(in the rows, 128 means zero)
Known rows, with every step that occurs
nogu, sufige: [109 122 124 147 135 143 122 115 122 152 100 134 161  92  90 132 121 150
  88 177 123]
sufige, nogu, ripob, dezel, riroz: [ 60 135  83 156 111 129  70 120 126 121 124 120 203  66  59 154 139 144
 103 106 172]
sufige, dezel: [127 105 107 165 116 144 113 118 142 158 111 133 120  95  95 148 107 143
  67 151 155]
riroz, sufige, dezel, nogu, ripob, zamur: [118 111 107 162  79 163 103 144 125 142 105 114 192 123  90 122 102 159
  93 144 168]
dezel, riroz, sufige: [113 121  92  90 100 136  78 122 118 138  74 102 150  97  79 124 134 148
  90 132 138]
dezel, nogu, ripob, sufige: [101 100 109 159 153 166  98 124 103 134 118 126 209  85  78 141 116 146
 101 129 128]
dezel, zamur, sufige, nogu: [106 101 101 166 118 112  95 121 151 163 116 119 126  41  85 137 123 141
 102 128 154]
riroz, sufige, nogu: [145 120  94 130  71 109  88 118 140 158 105 140 130  89  88 134 132 164
 109 131 154]
nogu, ripob, sufige, dezel: [100 102 112 206 140 160 107 109 125 146 130 140 170  92 101 167 112 148
  84 137 157]
nogu, sufige, dezel, riroz, ripob: [ 70 108 137 159 143 141  91 124 135 133  83 111 172  92  93 145 117 134
  68 159 134]
zamur, sufige, dezel, riroz, ripob: [ 90  78 129 145 138 128 103 125 143 139  98  92 155  75  74 156 126 129
  64 135 141]
riroz, sufige, nogu, ripob, zamur: [111 119  98 163  52 124  82 127 130 152 107 138 181  94  98 131 129 175
 120 138 162]
sufige, nogu, ripob, zamur: [ 86 113 102 187  81 134  82 123 131 152 120 145 180  72 103 140 123 160
 109 141 158]
zamur, sufige, nogu, ripob, dezel: [ 96 106 105 181 115 113 121 117 135 138 154 128 197  68  51 163 141 159
 108 124 168]
dezel, nogu: [125 103 105 119 129 152 106 131 119 145  99 118 160  89  74 120 112 141
  87 143 127]
ripob, zamur, sufige, dezel, nogu: [105  88 118 169 136 137 133 142 139 161 130 109 166  76  92 137  99 119
  65 154 152]
zamur, sufige, dezel, nogu: [130  93 117 156 132 144 134 129 140 153 134 106 142  83  64 145 105 125
  71 145 150]
nogu, ripob: [113 107 110 155 101 165 102 112 118 138 103 123 168 100  71 138 127 168
 102 147 138]
sufige, nogu, ripob: [112 119 102 176  77 141  83 109 134 145 123 142 155  79  74 149 131 165
 115 133 155]
zamur, sufige, dezel, nogu, ripob: [119  99 122 177 113 169 130 123 133 140 141 102 169  94  47 151 113 141
  87 142 157]
nogu, sufige, dezel: [111 124 125 181 127 147 126 115 140 156 116 137 142  97  96 147 107 141
  71 178 147]

Rows
[100  98 111 172 145 155 102 109 107 142 115 137 190  85  93 152 124 156
 100 139 132]	nogu, ripob, sufige
[ 98  55 138 149 143 110 124 138 128 155  92 111 192  77 101 130 126 155
  79 162 119]	riroz, ripob, zamur, sufige
[ 61  85 120 156 132 132  77 141 137 141  78 109 177  82 116 136 108 131
  60 142 147]	sufige, dezel, riroz, ripob, zamur
[100  96 109 169 110  99 111 126 145 170 133 134 156  48 101 145 125 137
  91 148 149]	ripob, zamur, sufige, nogu
[115 106 113 178  85 129 107 106 139 149 142 128 158  67  57 162 139 159
 113 135 154]	zamur, sufige, nogu, ripob
[ 93 137  76 114 107  96  74 130 131 133 106 118 178  76  76 137 138 143
  96 106 170]	ripob, dezel, riroz, sufige, nogu
[ 95 109 103 156 133 147 114 122 112 130 114 126 209 100  65 137 127 169
  96 139 153]	nogu, ripob, dezel
[107 108  97 171 140 110  87 113 134 162 130 157 148  52 112 159 123 137
  95 125 141]	ripob, sufige, nogu
[116 106 110 142 108 175 100 127 112 131 105 114 185  99  57 125 118 156
 104 139 135]	dezel, nogu, ripob
[ 76 139 116 161 133 152  98 114 133 141 106 115 150  84  90 150 114 121
  64 162 149]	nogu, sufige, dezel, riroz
[100  60 139 166 145 127 128 152 141 152 109 104 188  84  94 135 102 134
  67 151 140]	riroz, ripob, zamur, sufige, dezel, nogu
[109  70 129 167 180 136 102 140 130 143 104 129 181  87 106 147 100 133
  71 129 131]	riroz, ripob, sufige, dezel, nogu
[ 90 119  98 144 120 149  86 118 137 143 102 110 128  79  90 149 113 121
  62 137 157]	sufige, dezel, riroz
[ 88 102  92 168 148  95 107 132 146 154 129 120 165  43  78 138 124 140
  98 119 170]	ripob, dezel, zamur, sufige, nogu
[103  68 128 149 174 121  99 125 119 147  87 137 186  82 112 143 122 153
  85 140 112]	riroz, ripob, sufige
[ 61  82 120 147 123  92  77 135 142 147 100 108 186  42  96 148 136 130
  87 130 137]	dezel, riroz, ripob, zamur, sufige, nogu
[ 94 105 112 183 106 173 104 140 126 143 117 119 190  99  91 131  97 142
  83 148 161]	sufige, dezel, nogu, ripob, zamur
[101 124  82 161  94 120  77 133 134 135 102 123 193  87  76 122 129 180
 128 110 184]	riroz, sufige, nogu, ripob, dezel, zamur
[ 93 120  94 176 107 124  95 120 132 134 135 143 193  80  68 151 130 165
 109 123 169]	sufige, nogu, ripob, dezel
[ 94 123 119 189 142 154 107 123 144 157  96 125 139  84 108 130  97 140
  77 170 154]	nogu, sufige, dezel, zamur
[110 121 123 135 142 154 119 127 118 145 104 123 178  91  76 122 114 140
  90 169 118]	dezel, nogu, sufige
[102 138  89 129  55 136  56 113 128 129 100 114 164  87  65 144 144 160
 119 112 162]	dezel, riroz, sufige, nogu, ripob
[ 96 105 104 187  98 137  89 115 142 149 120 116 152  53  68 143 130 157
 121 125 161]	dezel, zamur, sufige, nogu, ripob
[ 62  70 128 128 148 115  96 138 123 141  81  90 199  64  94 132 133 133
  74 147 119]	dezel, riroz, ripob, zamur, sufige
[ 83 101 104 214 151 166  87 118 131 147 110 128 168  77 110 148 101 146
  88 129 164]	nogu, ripob, sufige, dezel, zamur
[107 105  97 123 162 135 119 143 117 135 112 118 199  89  68 120 113 140
  82 131 142]	ripob, dezel, nogu
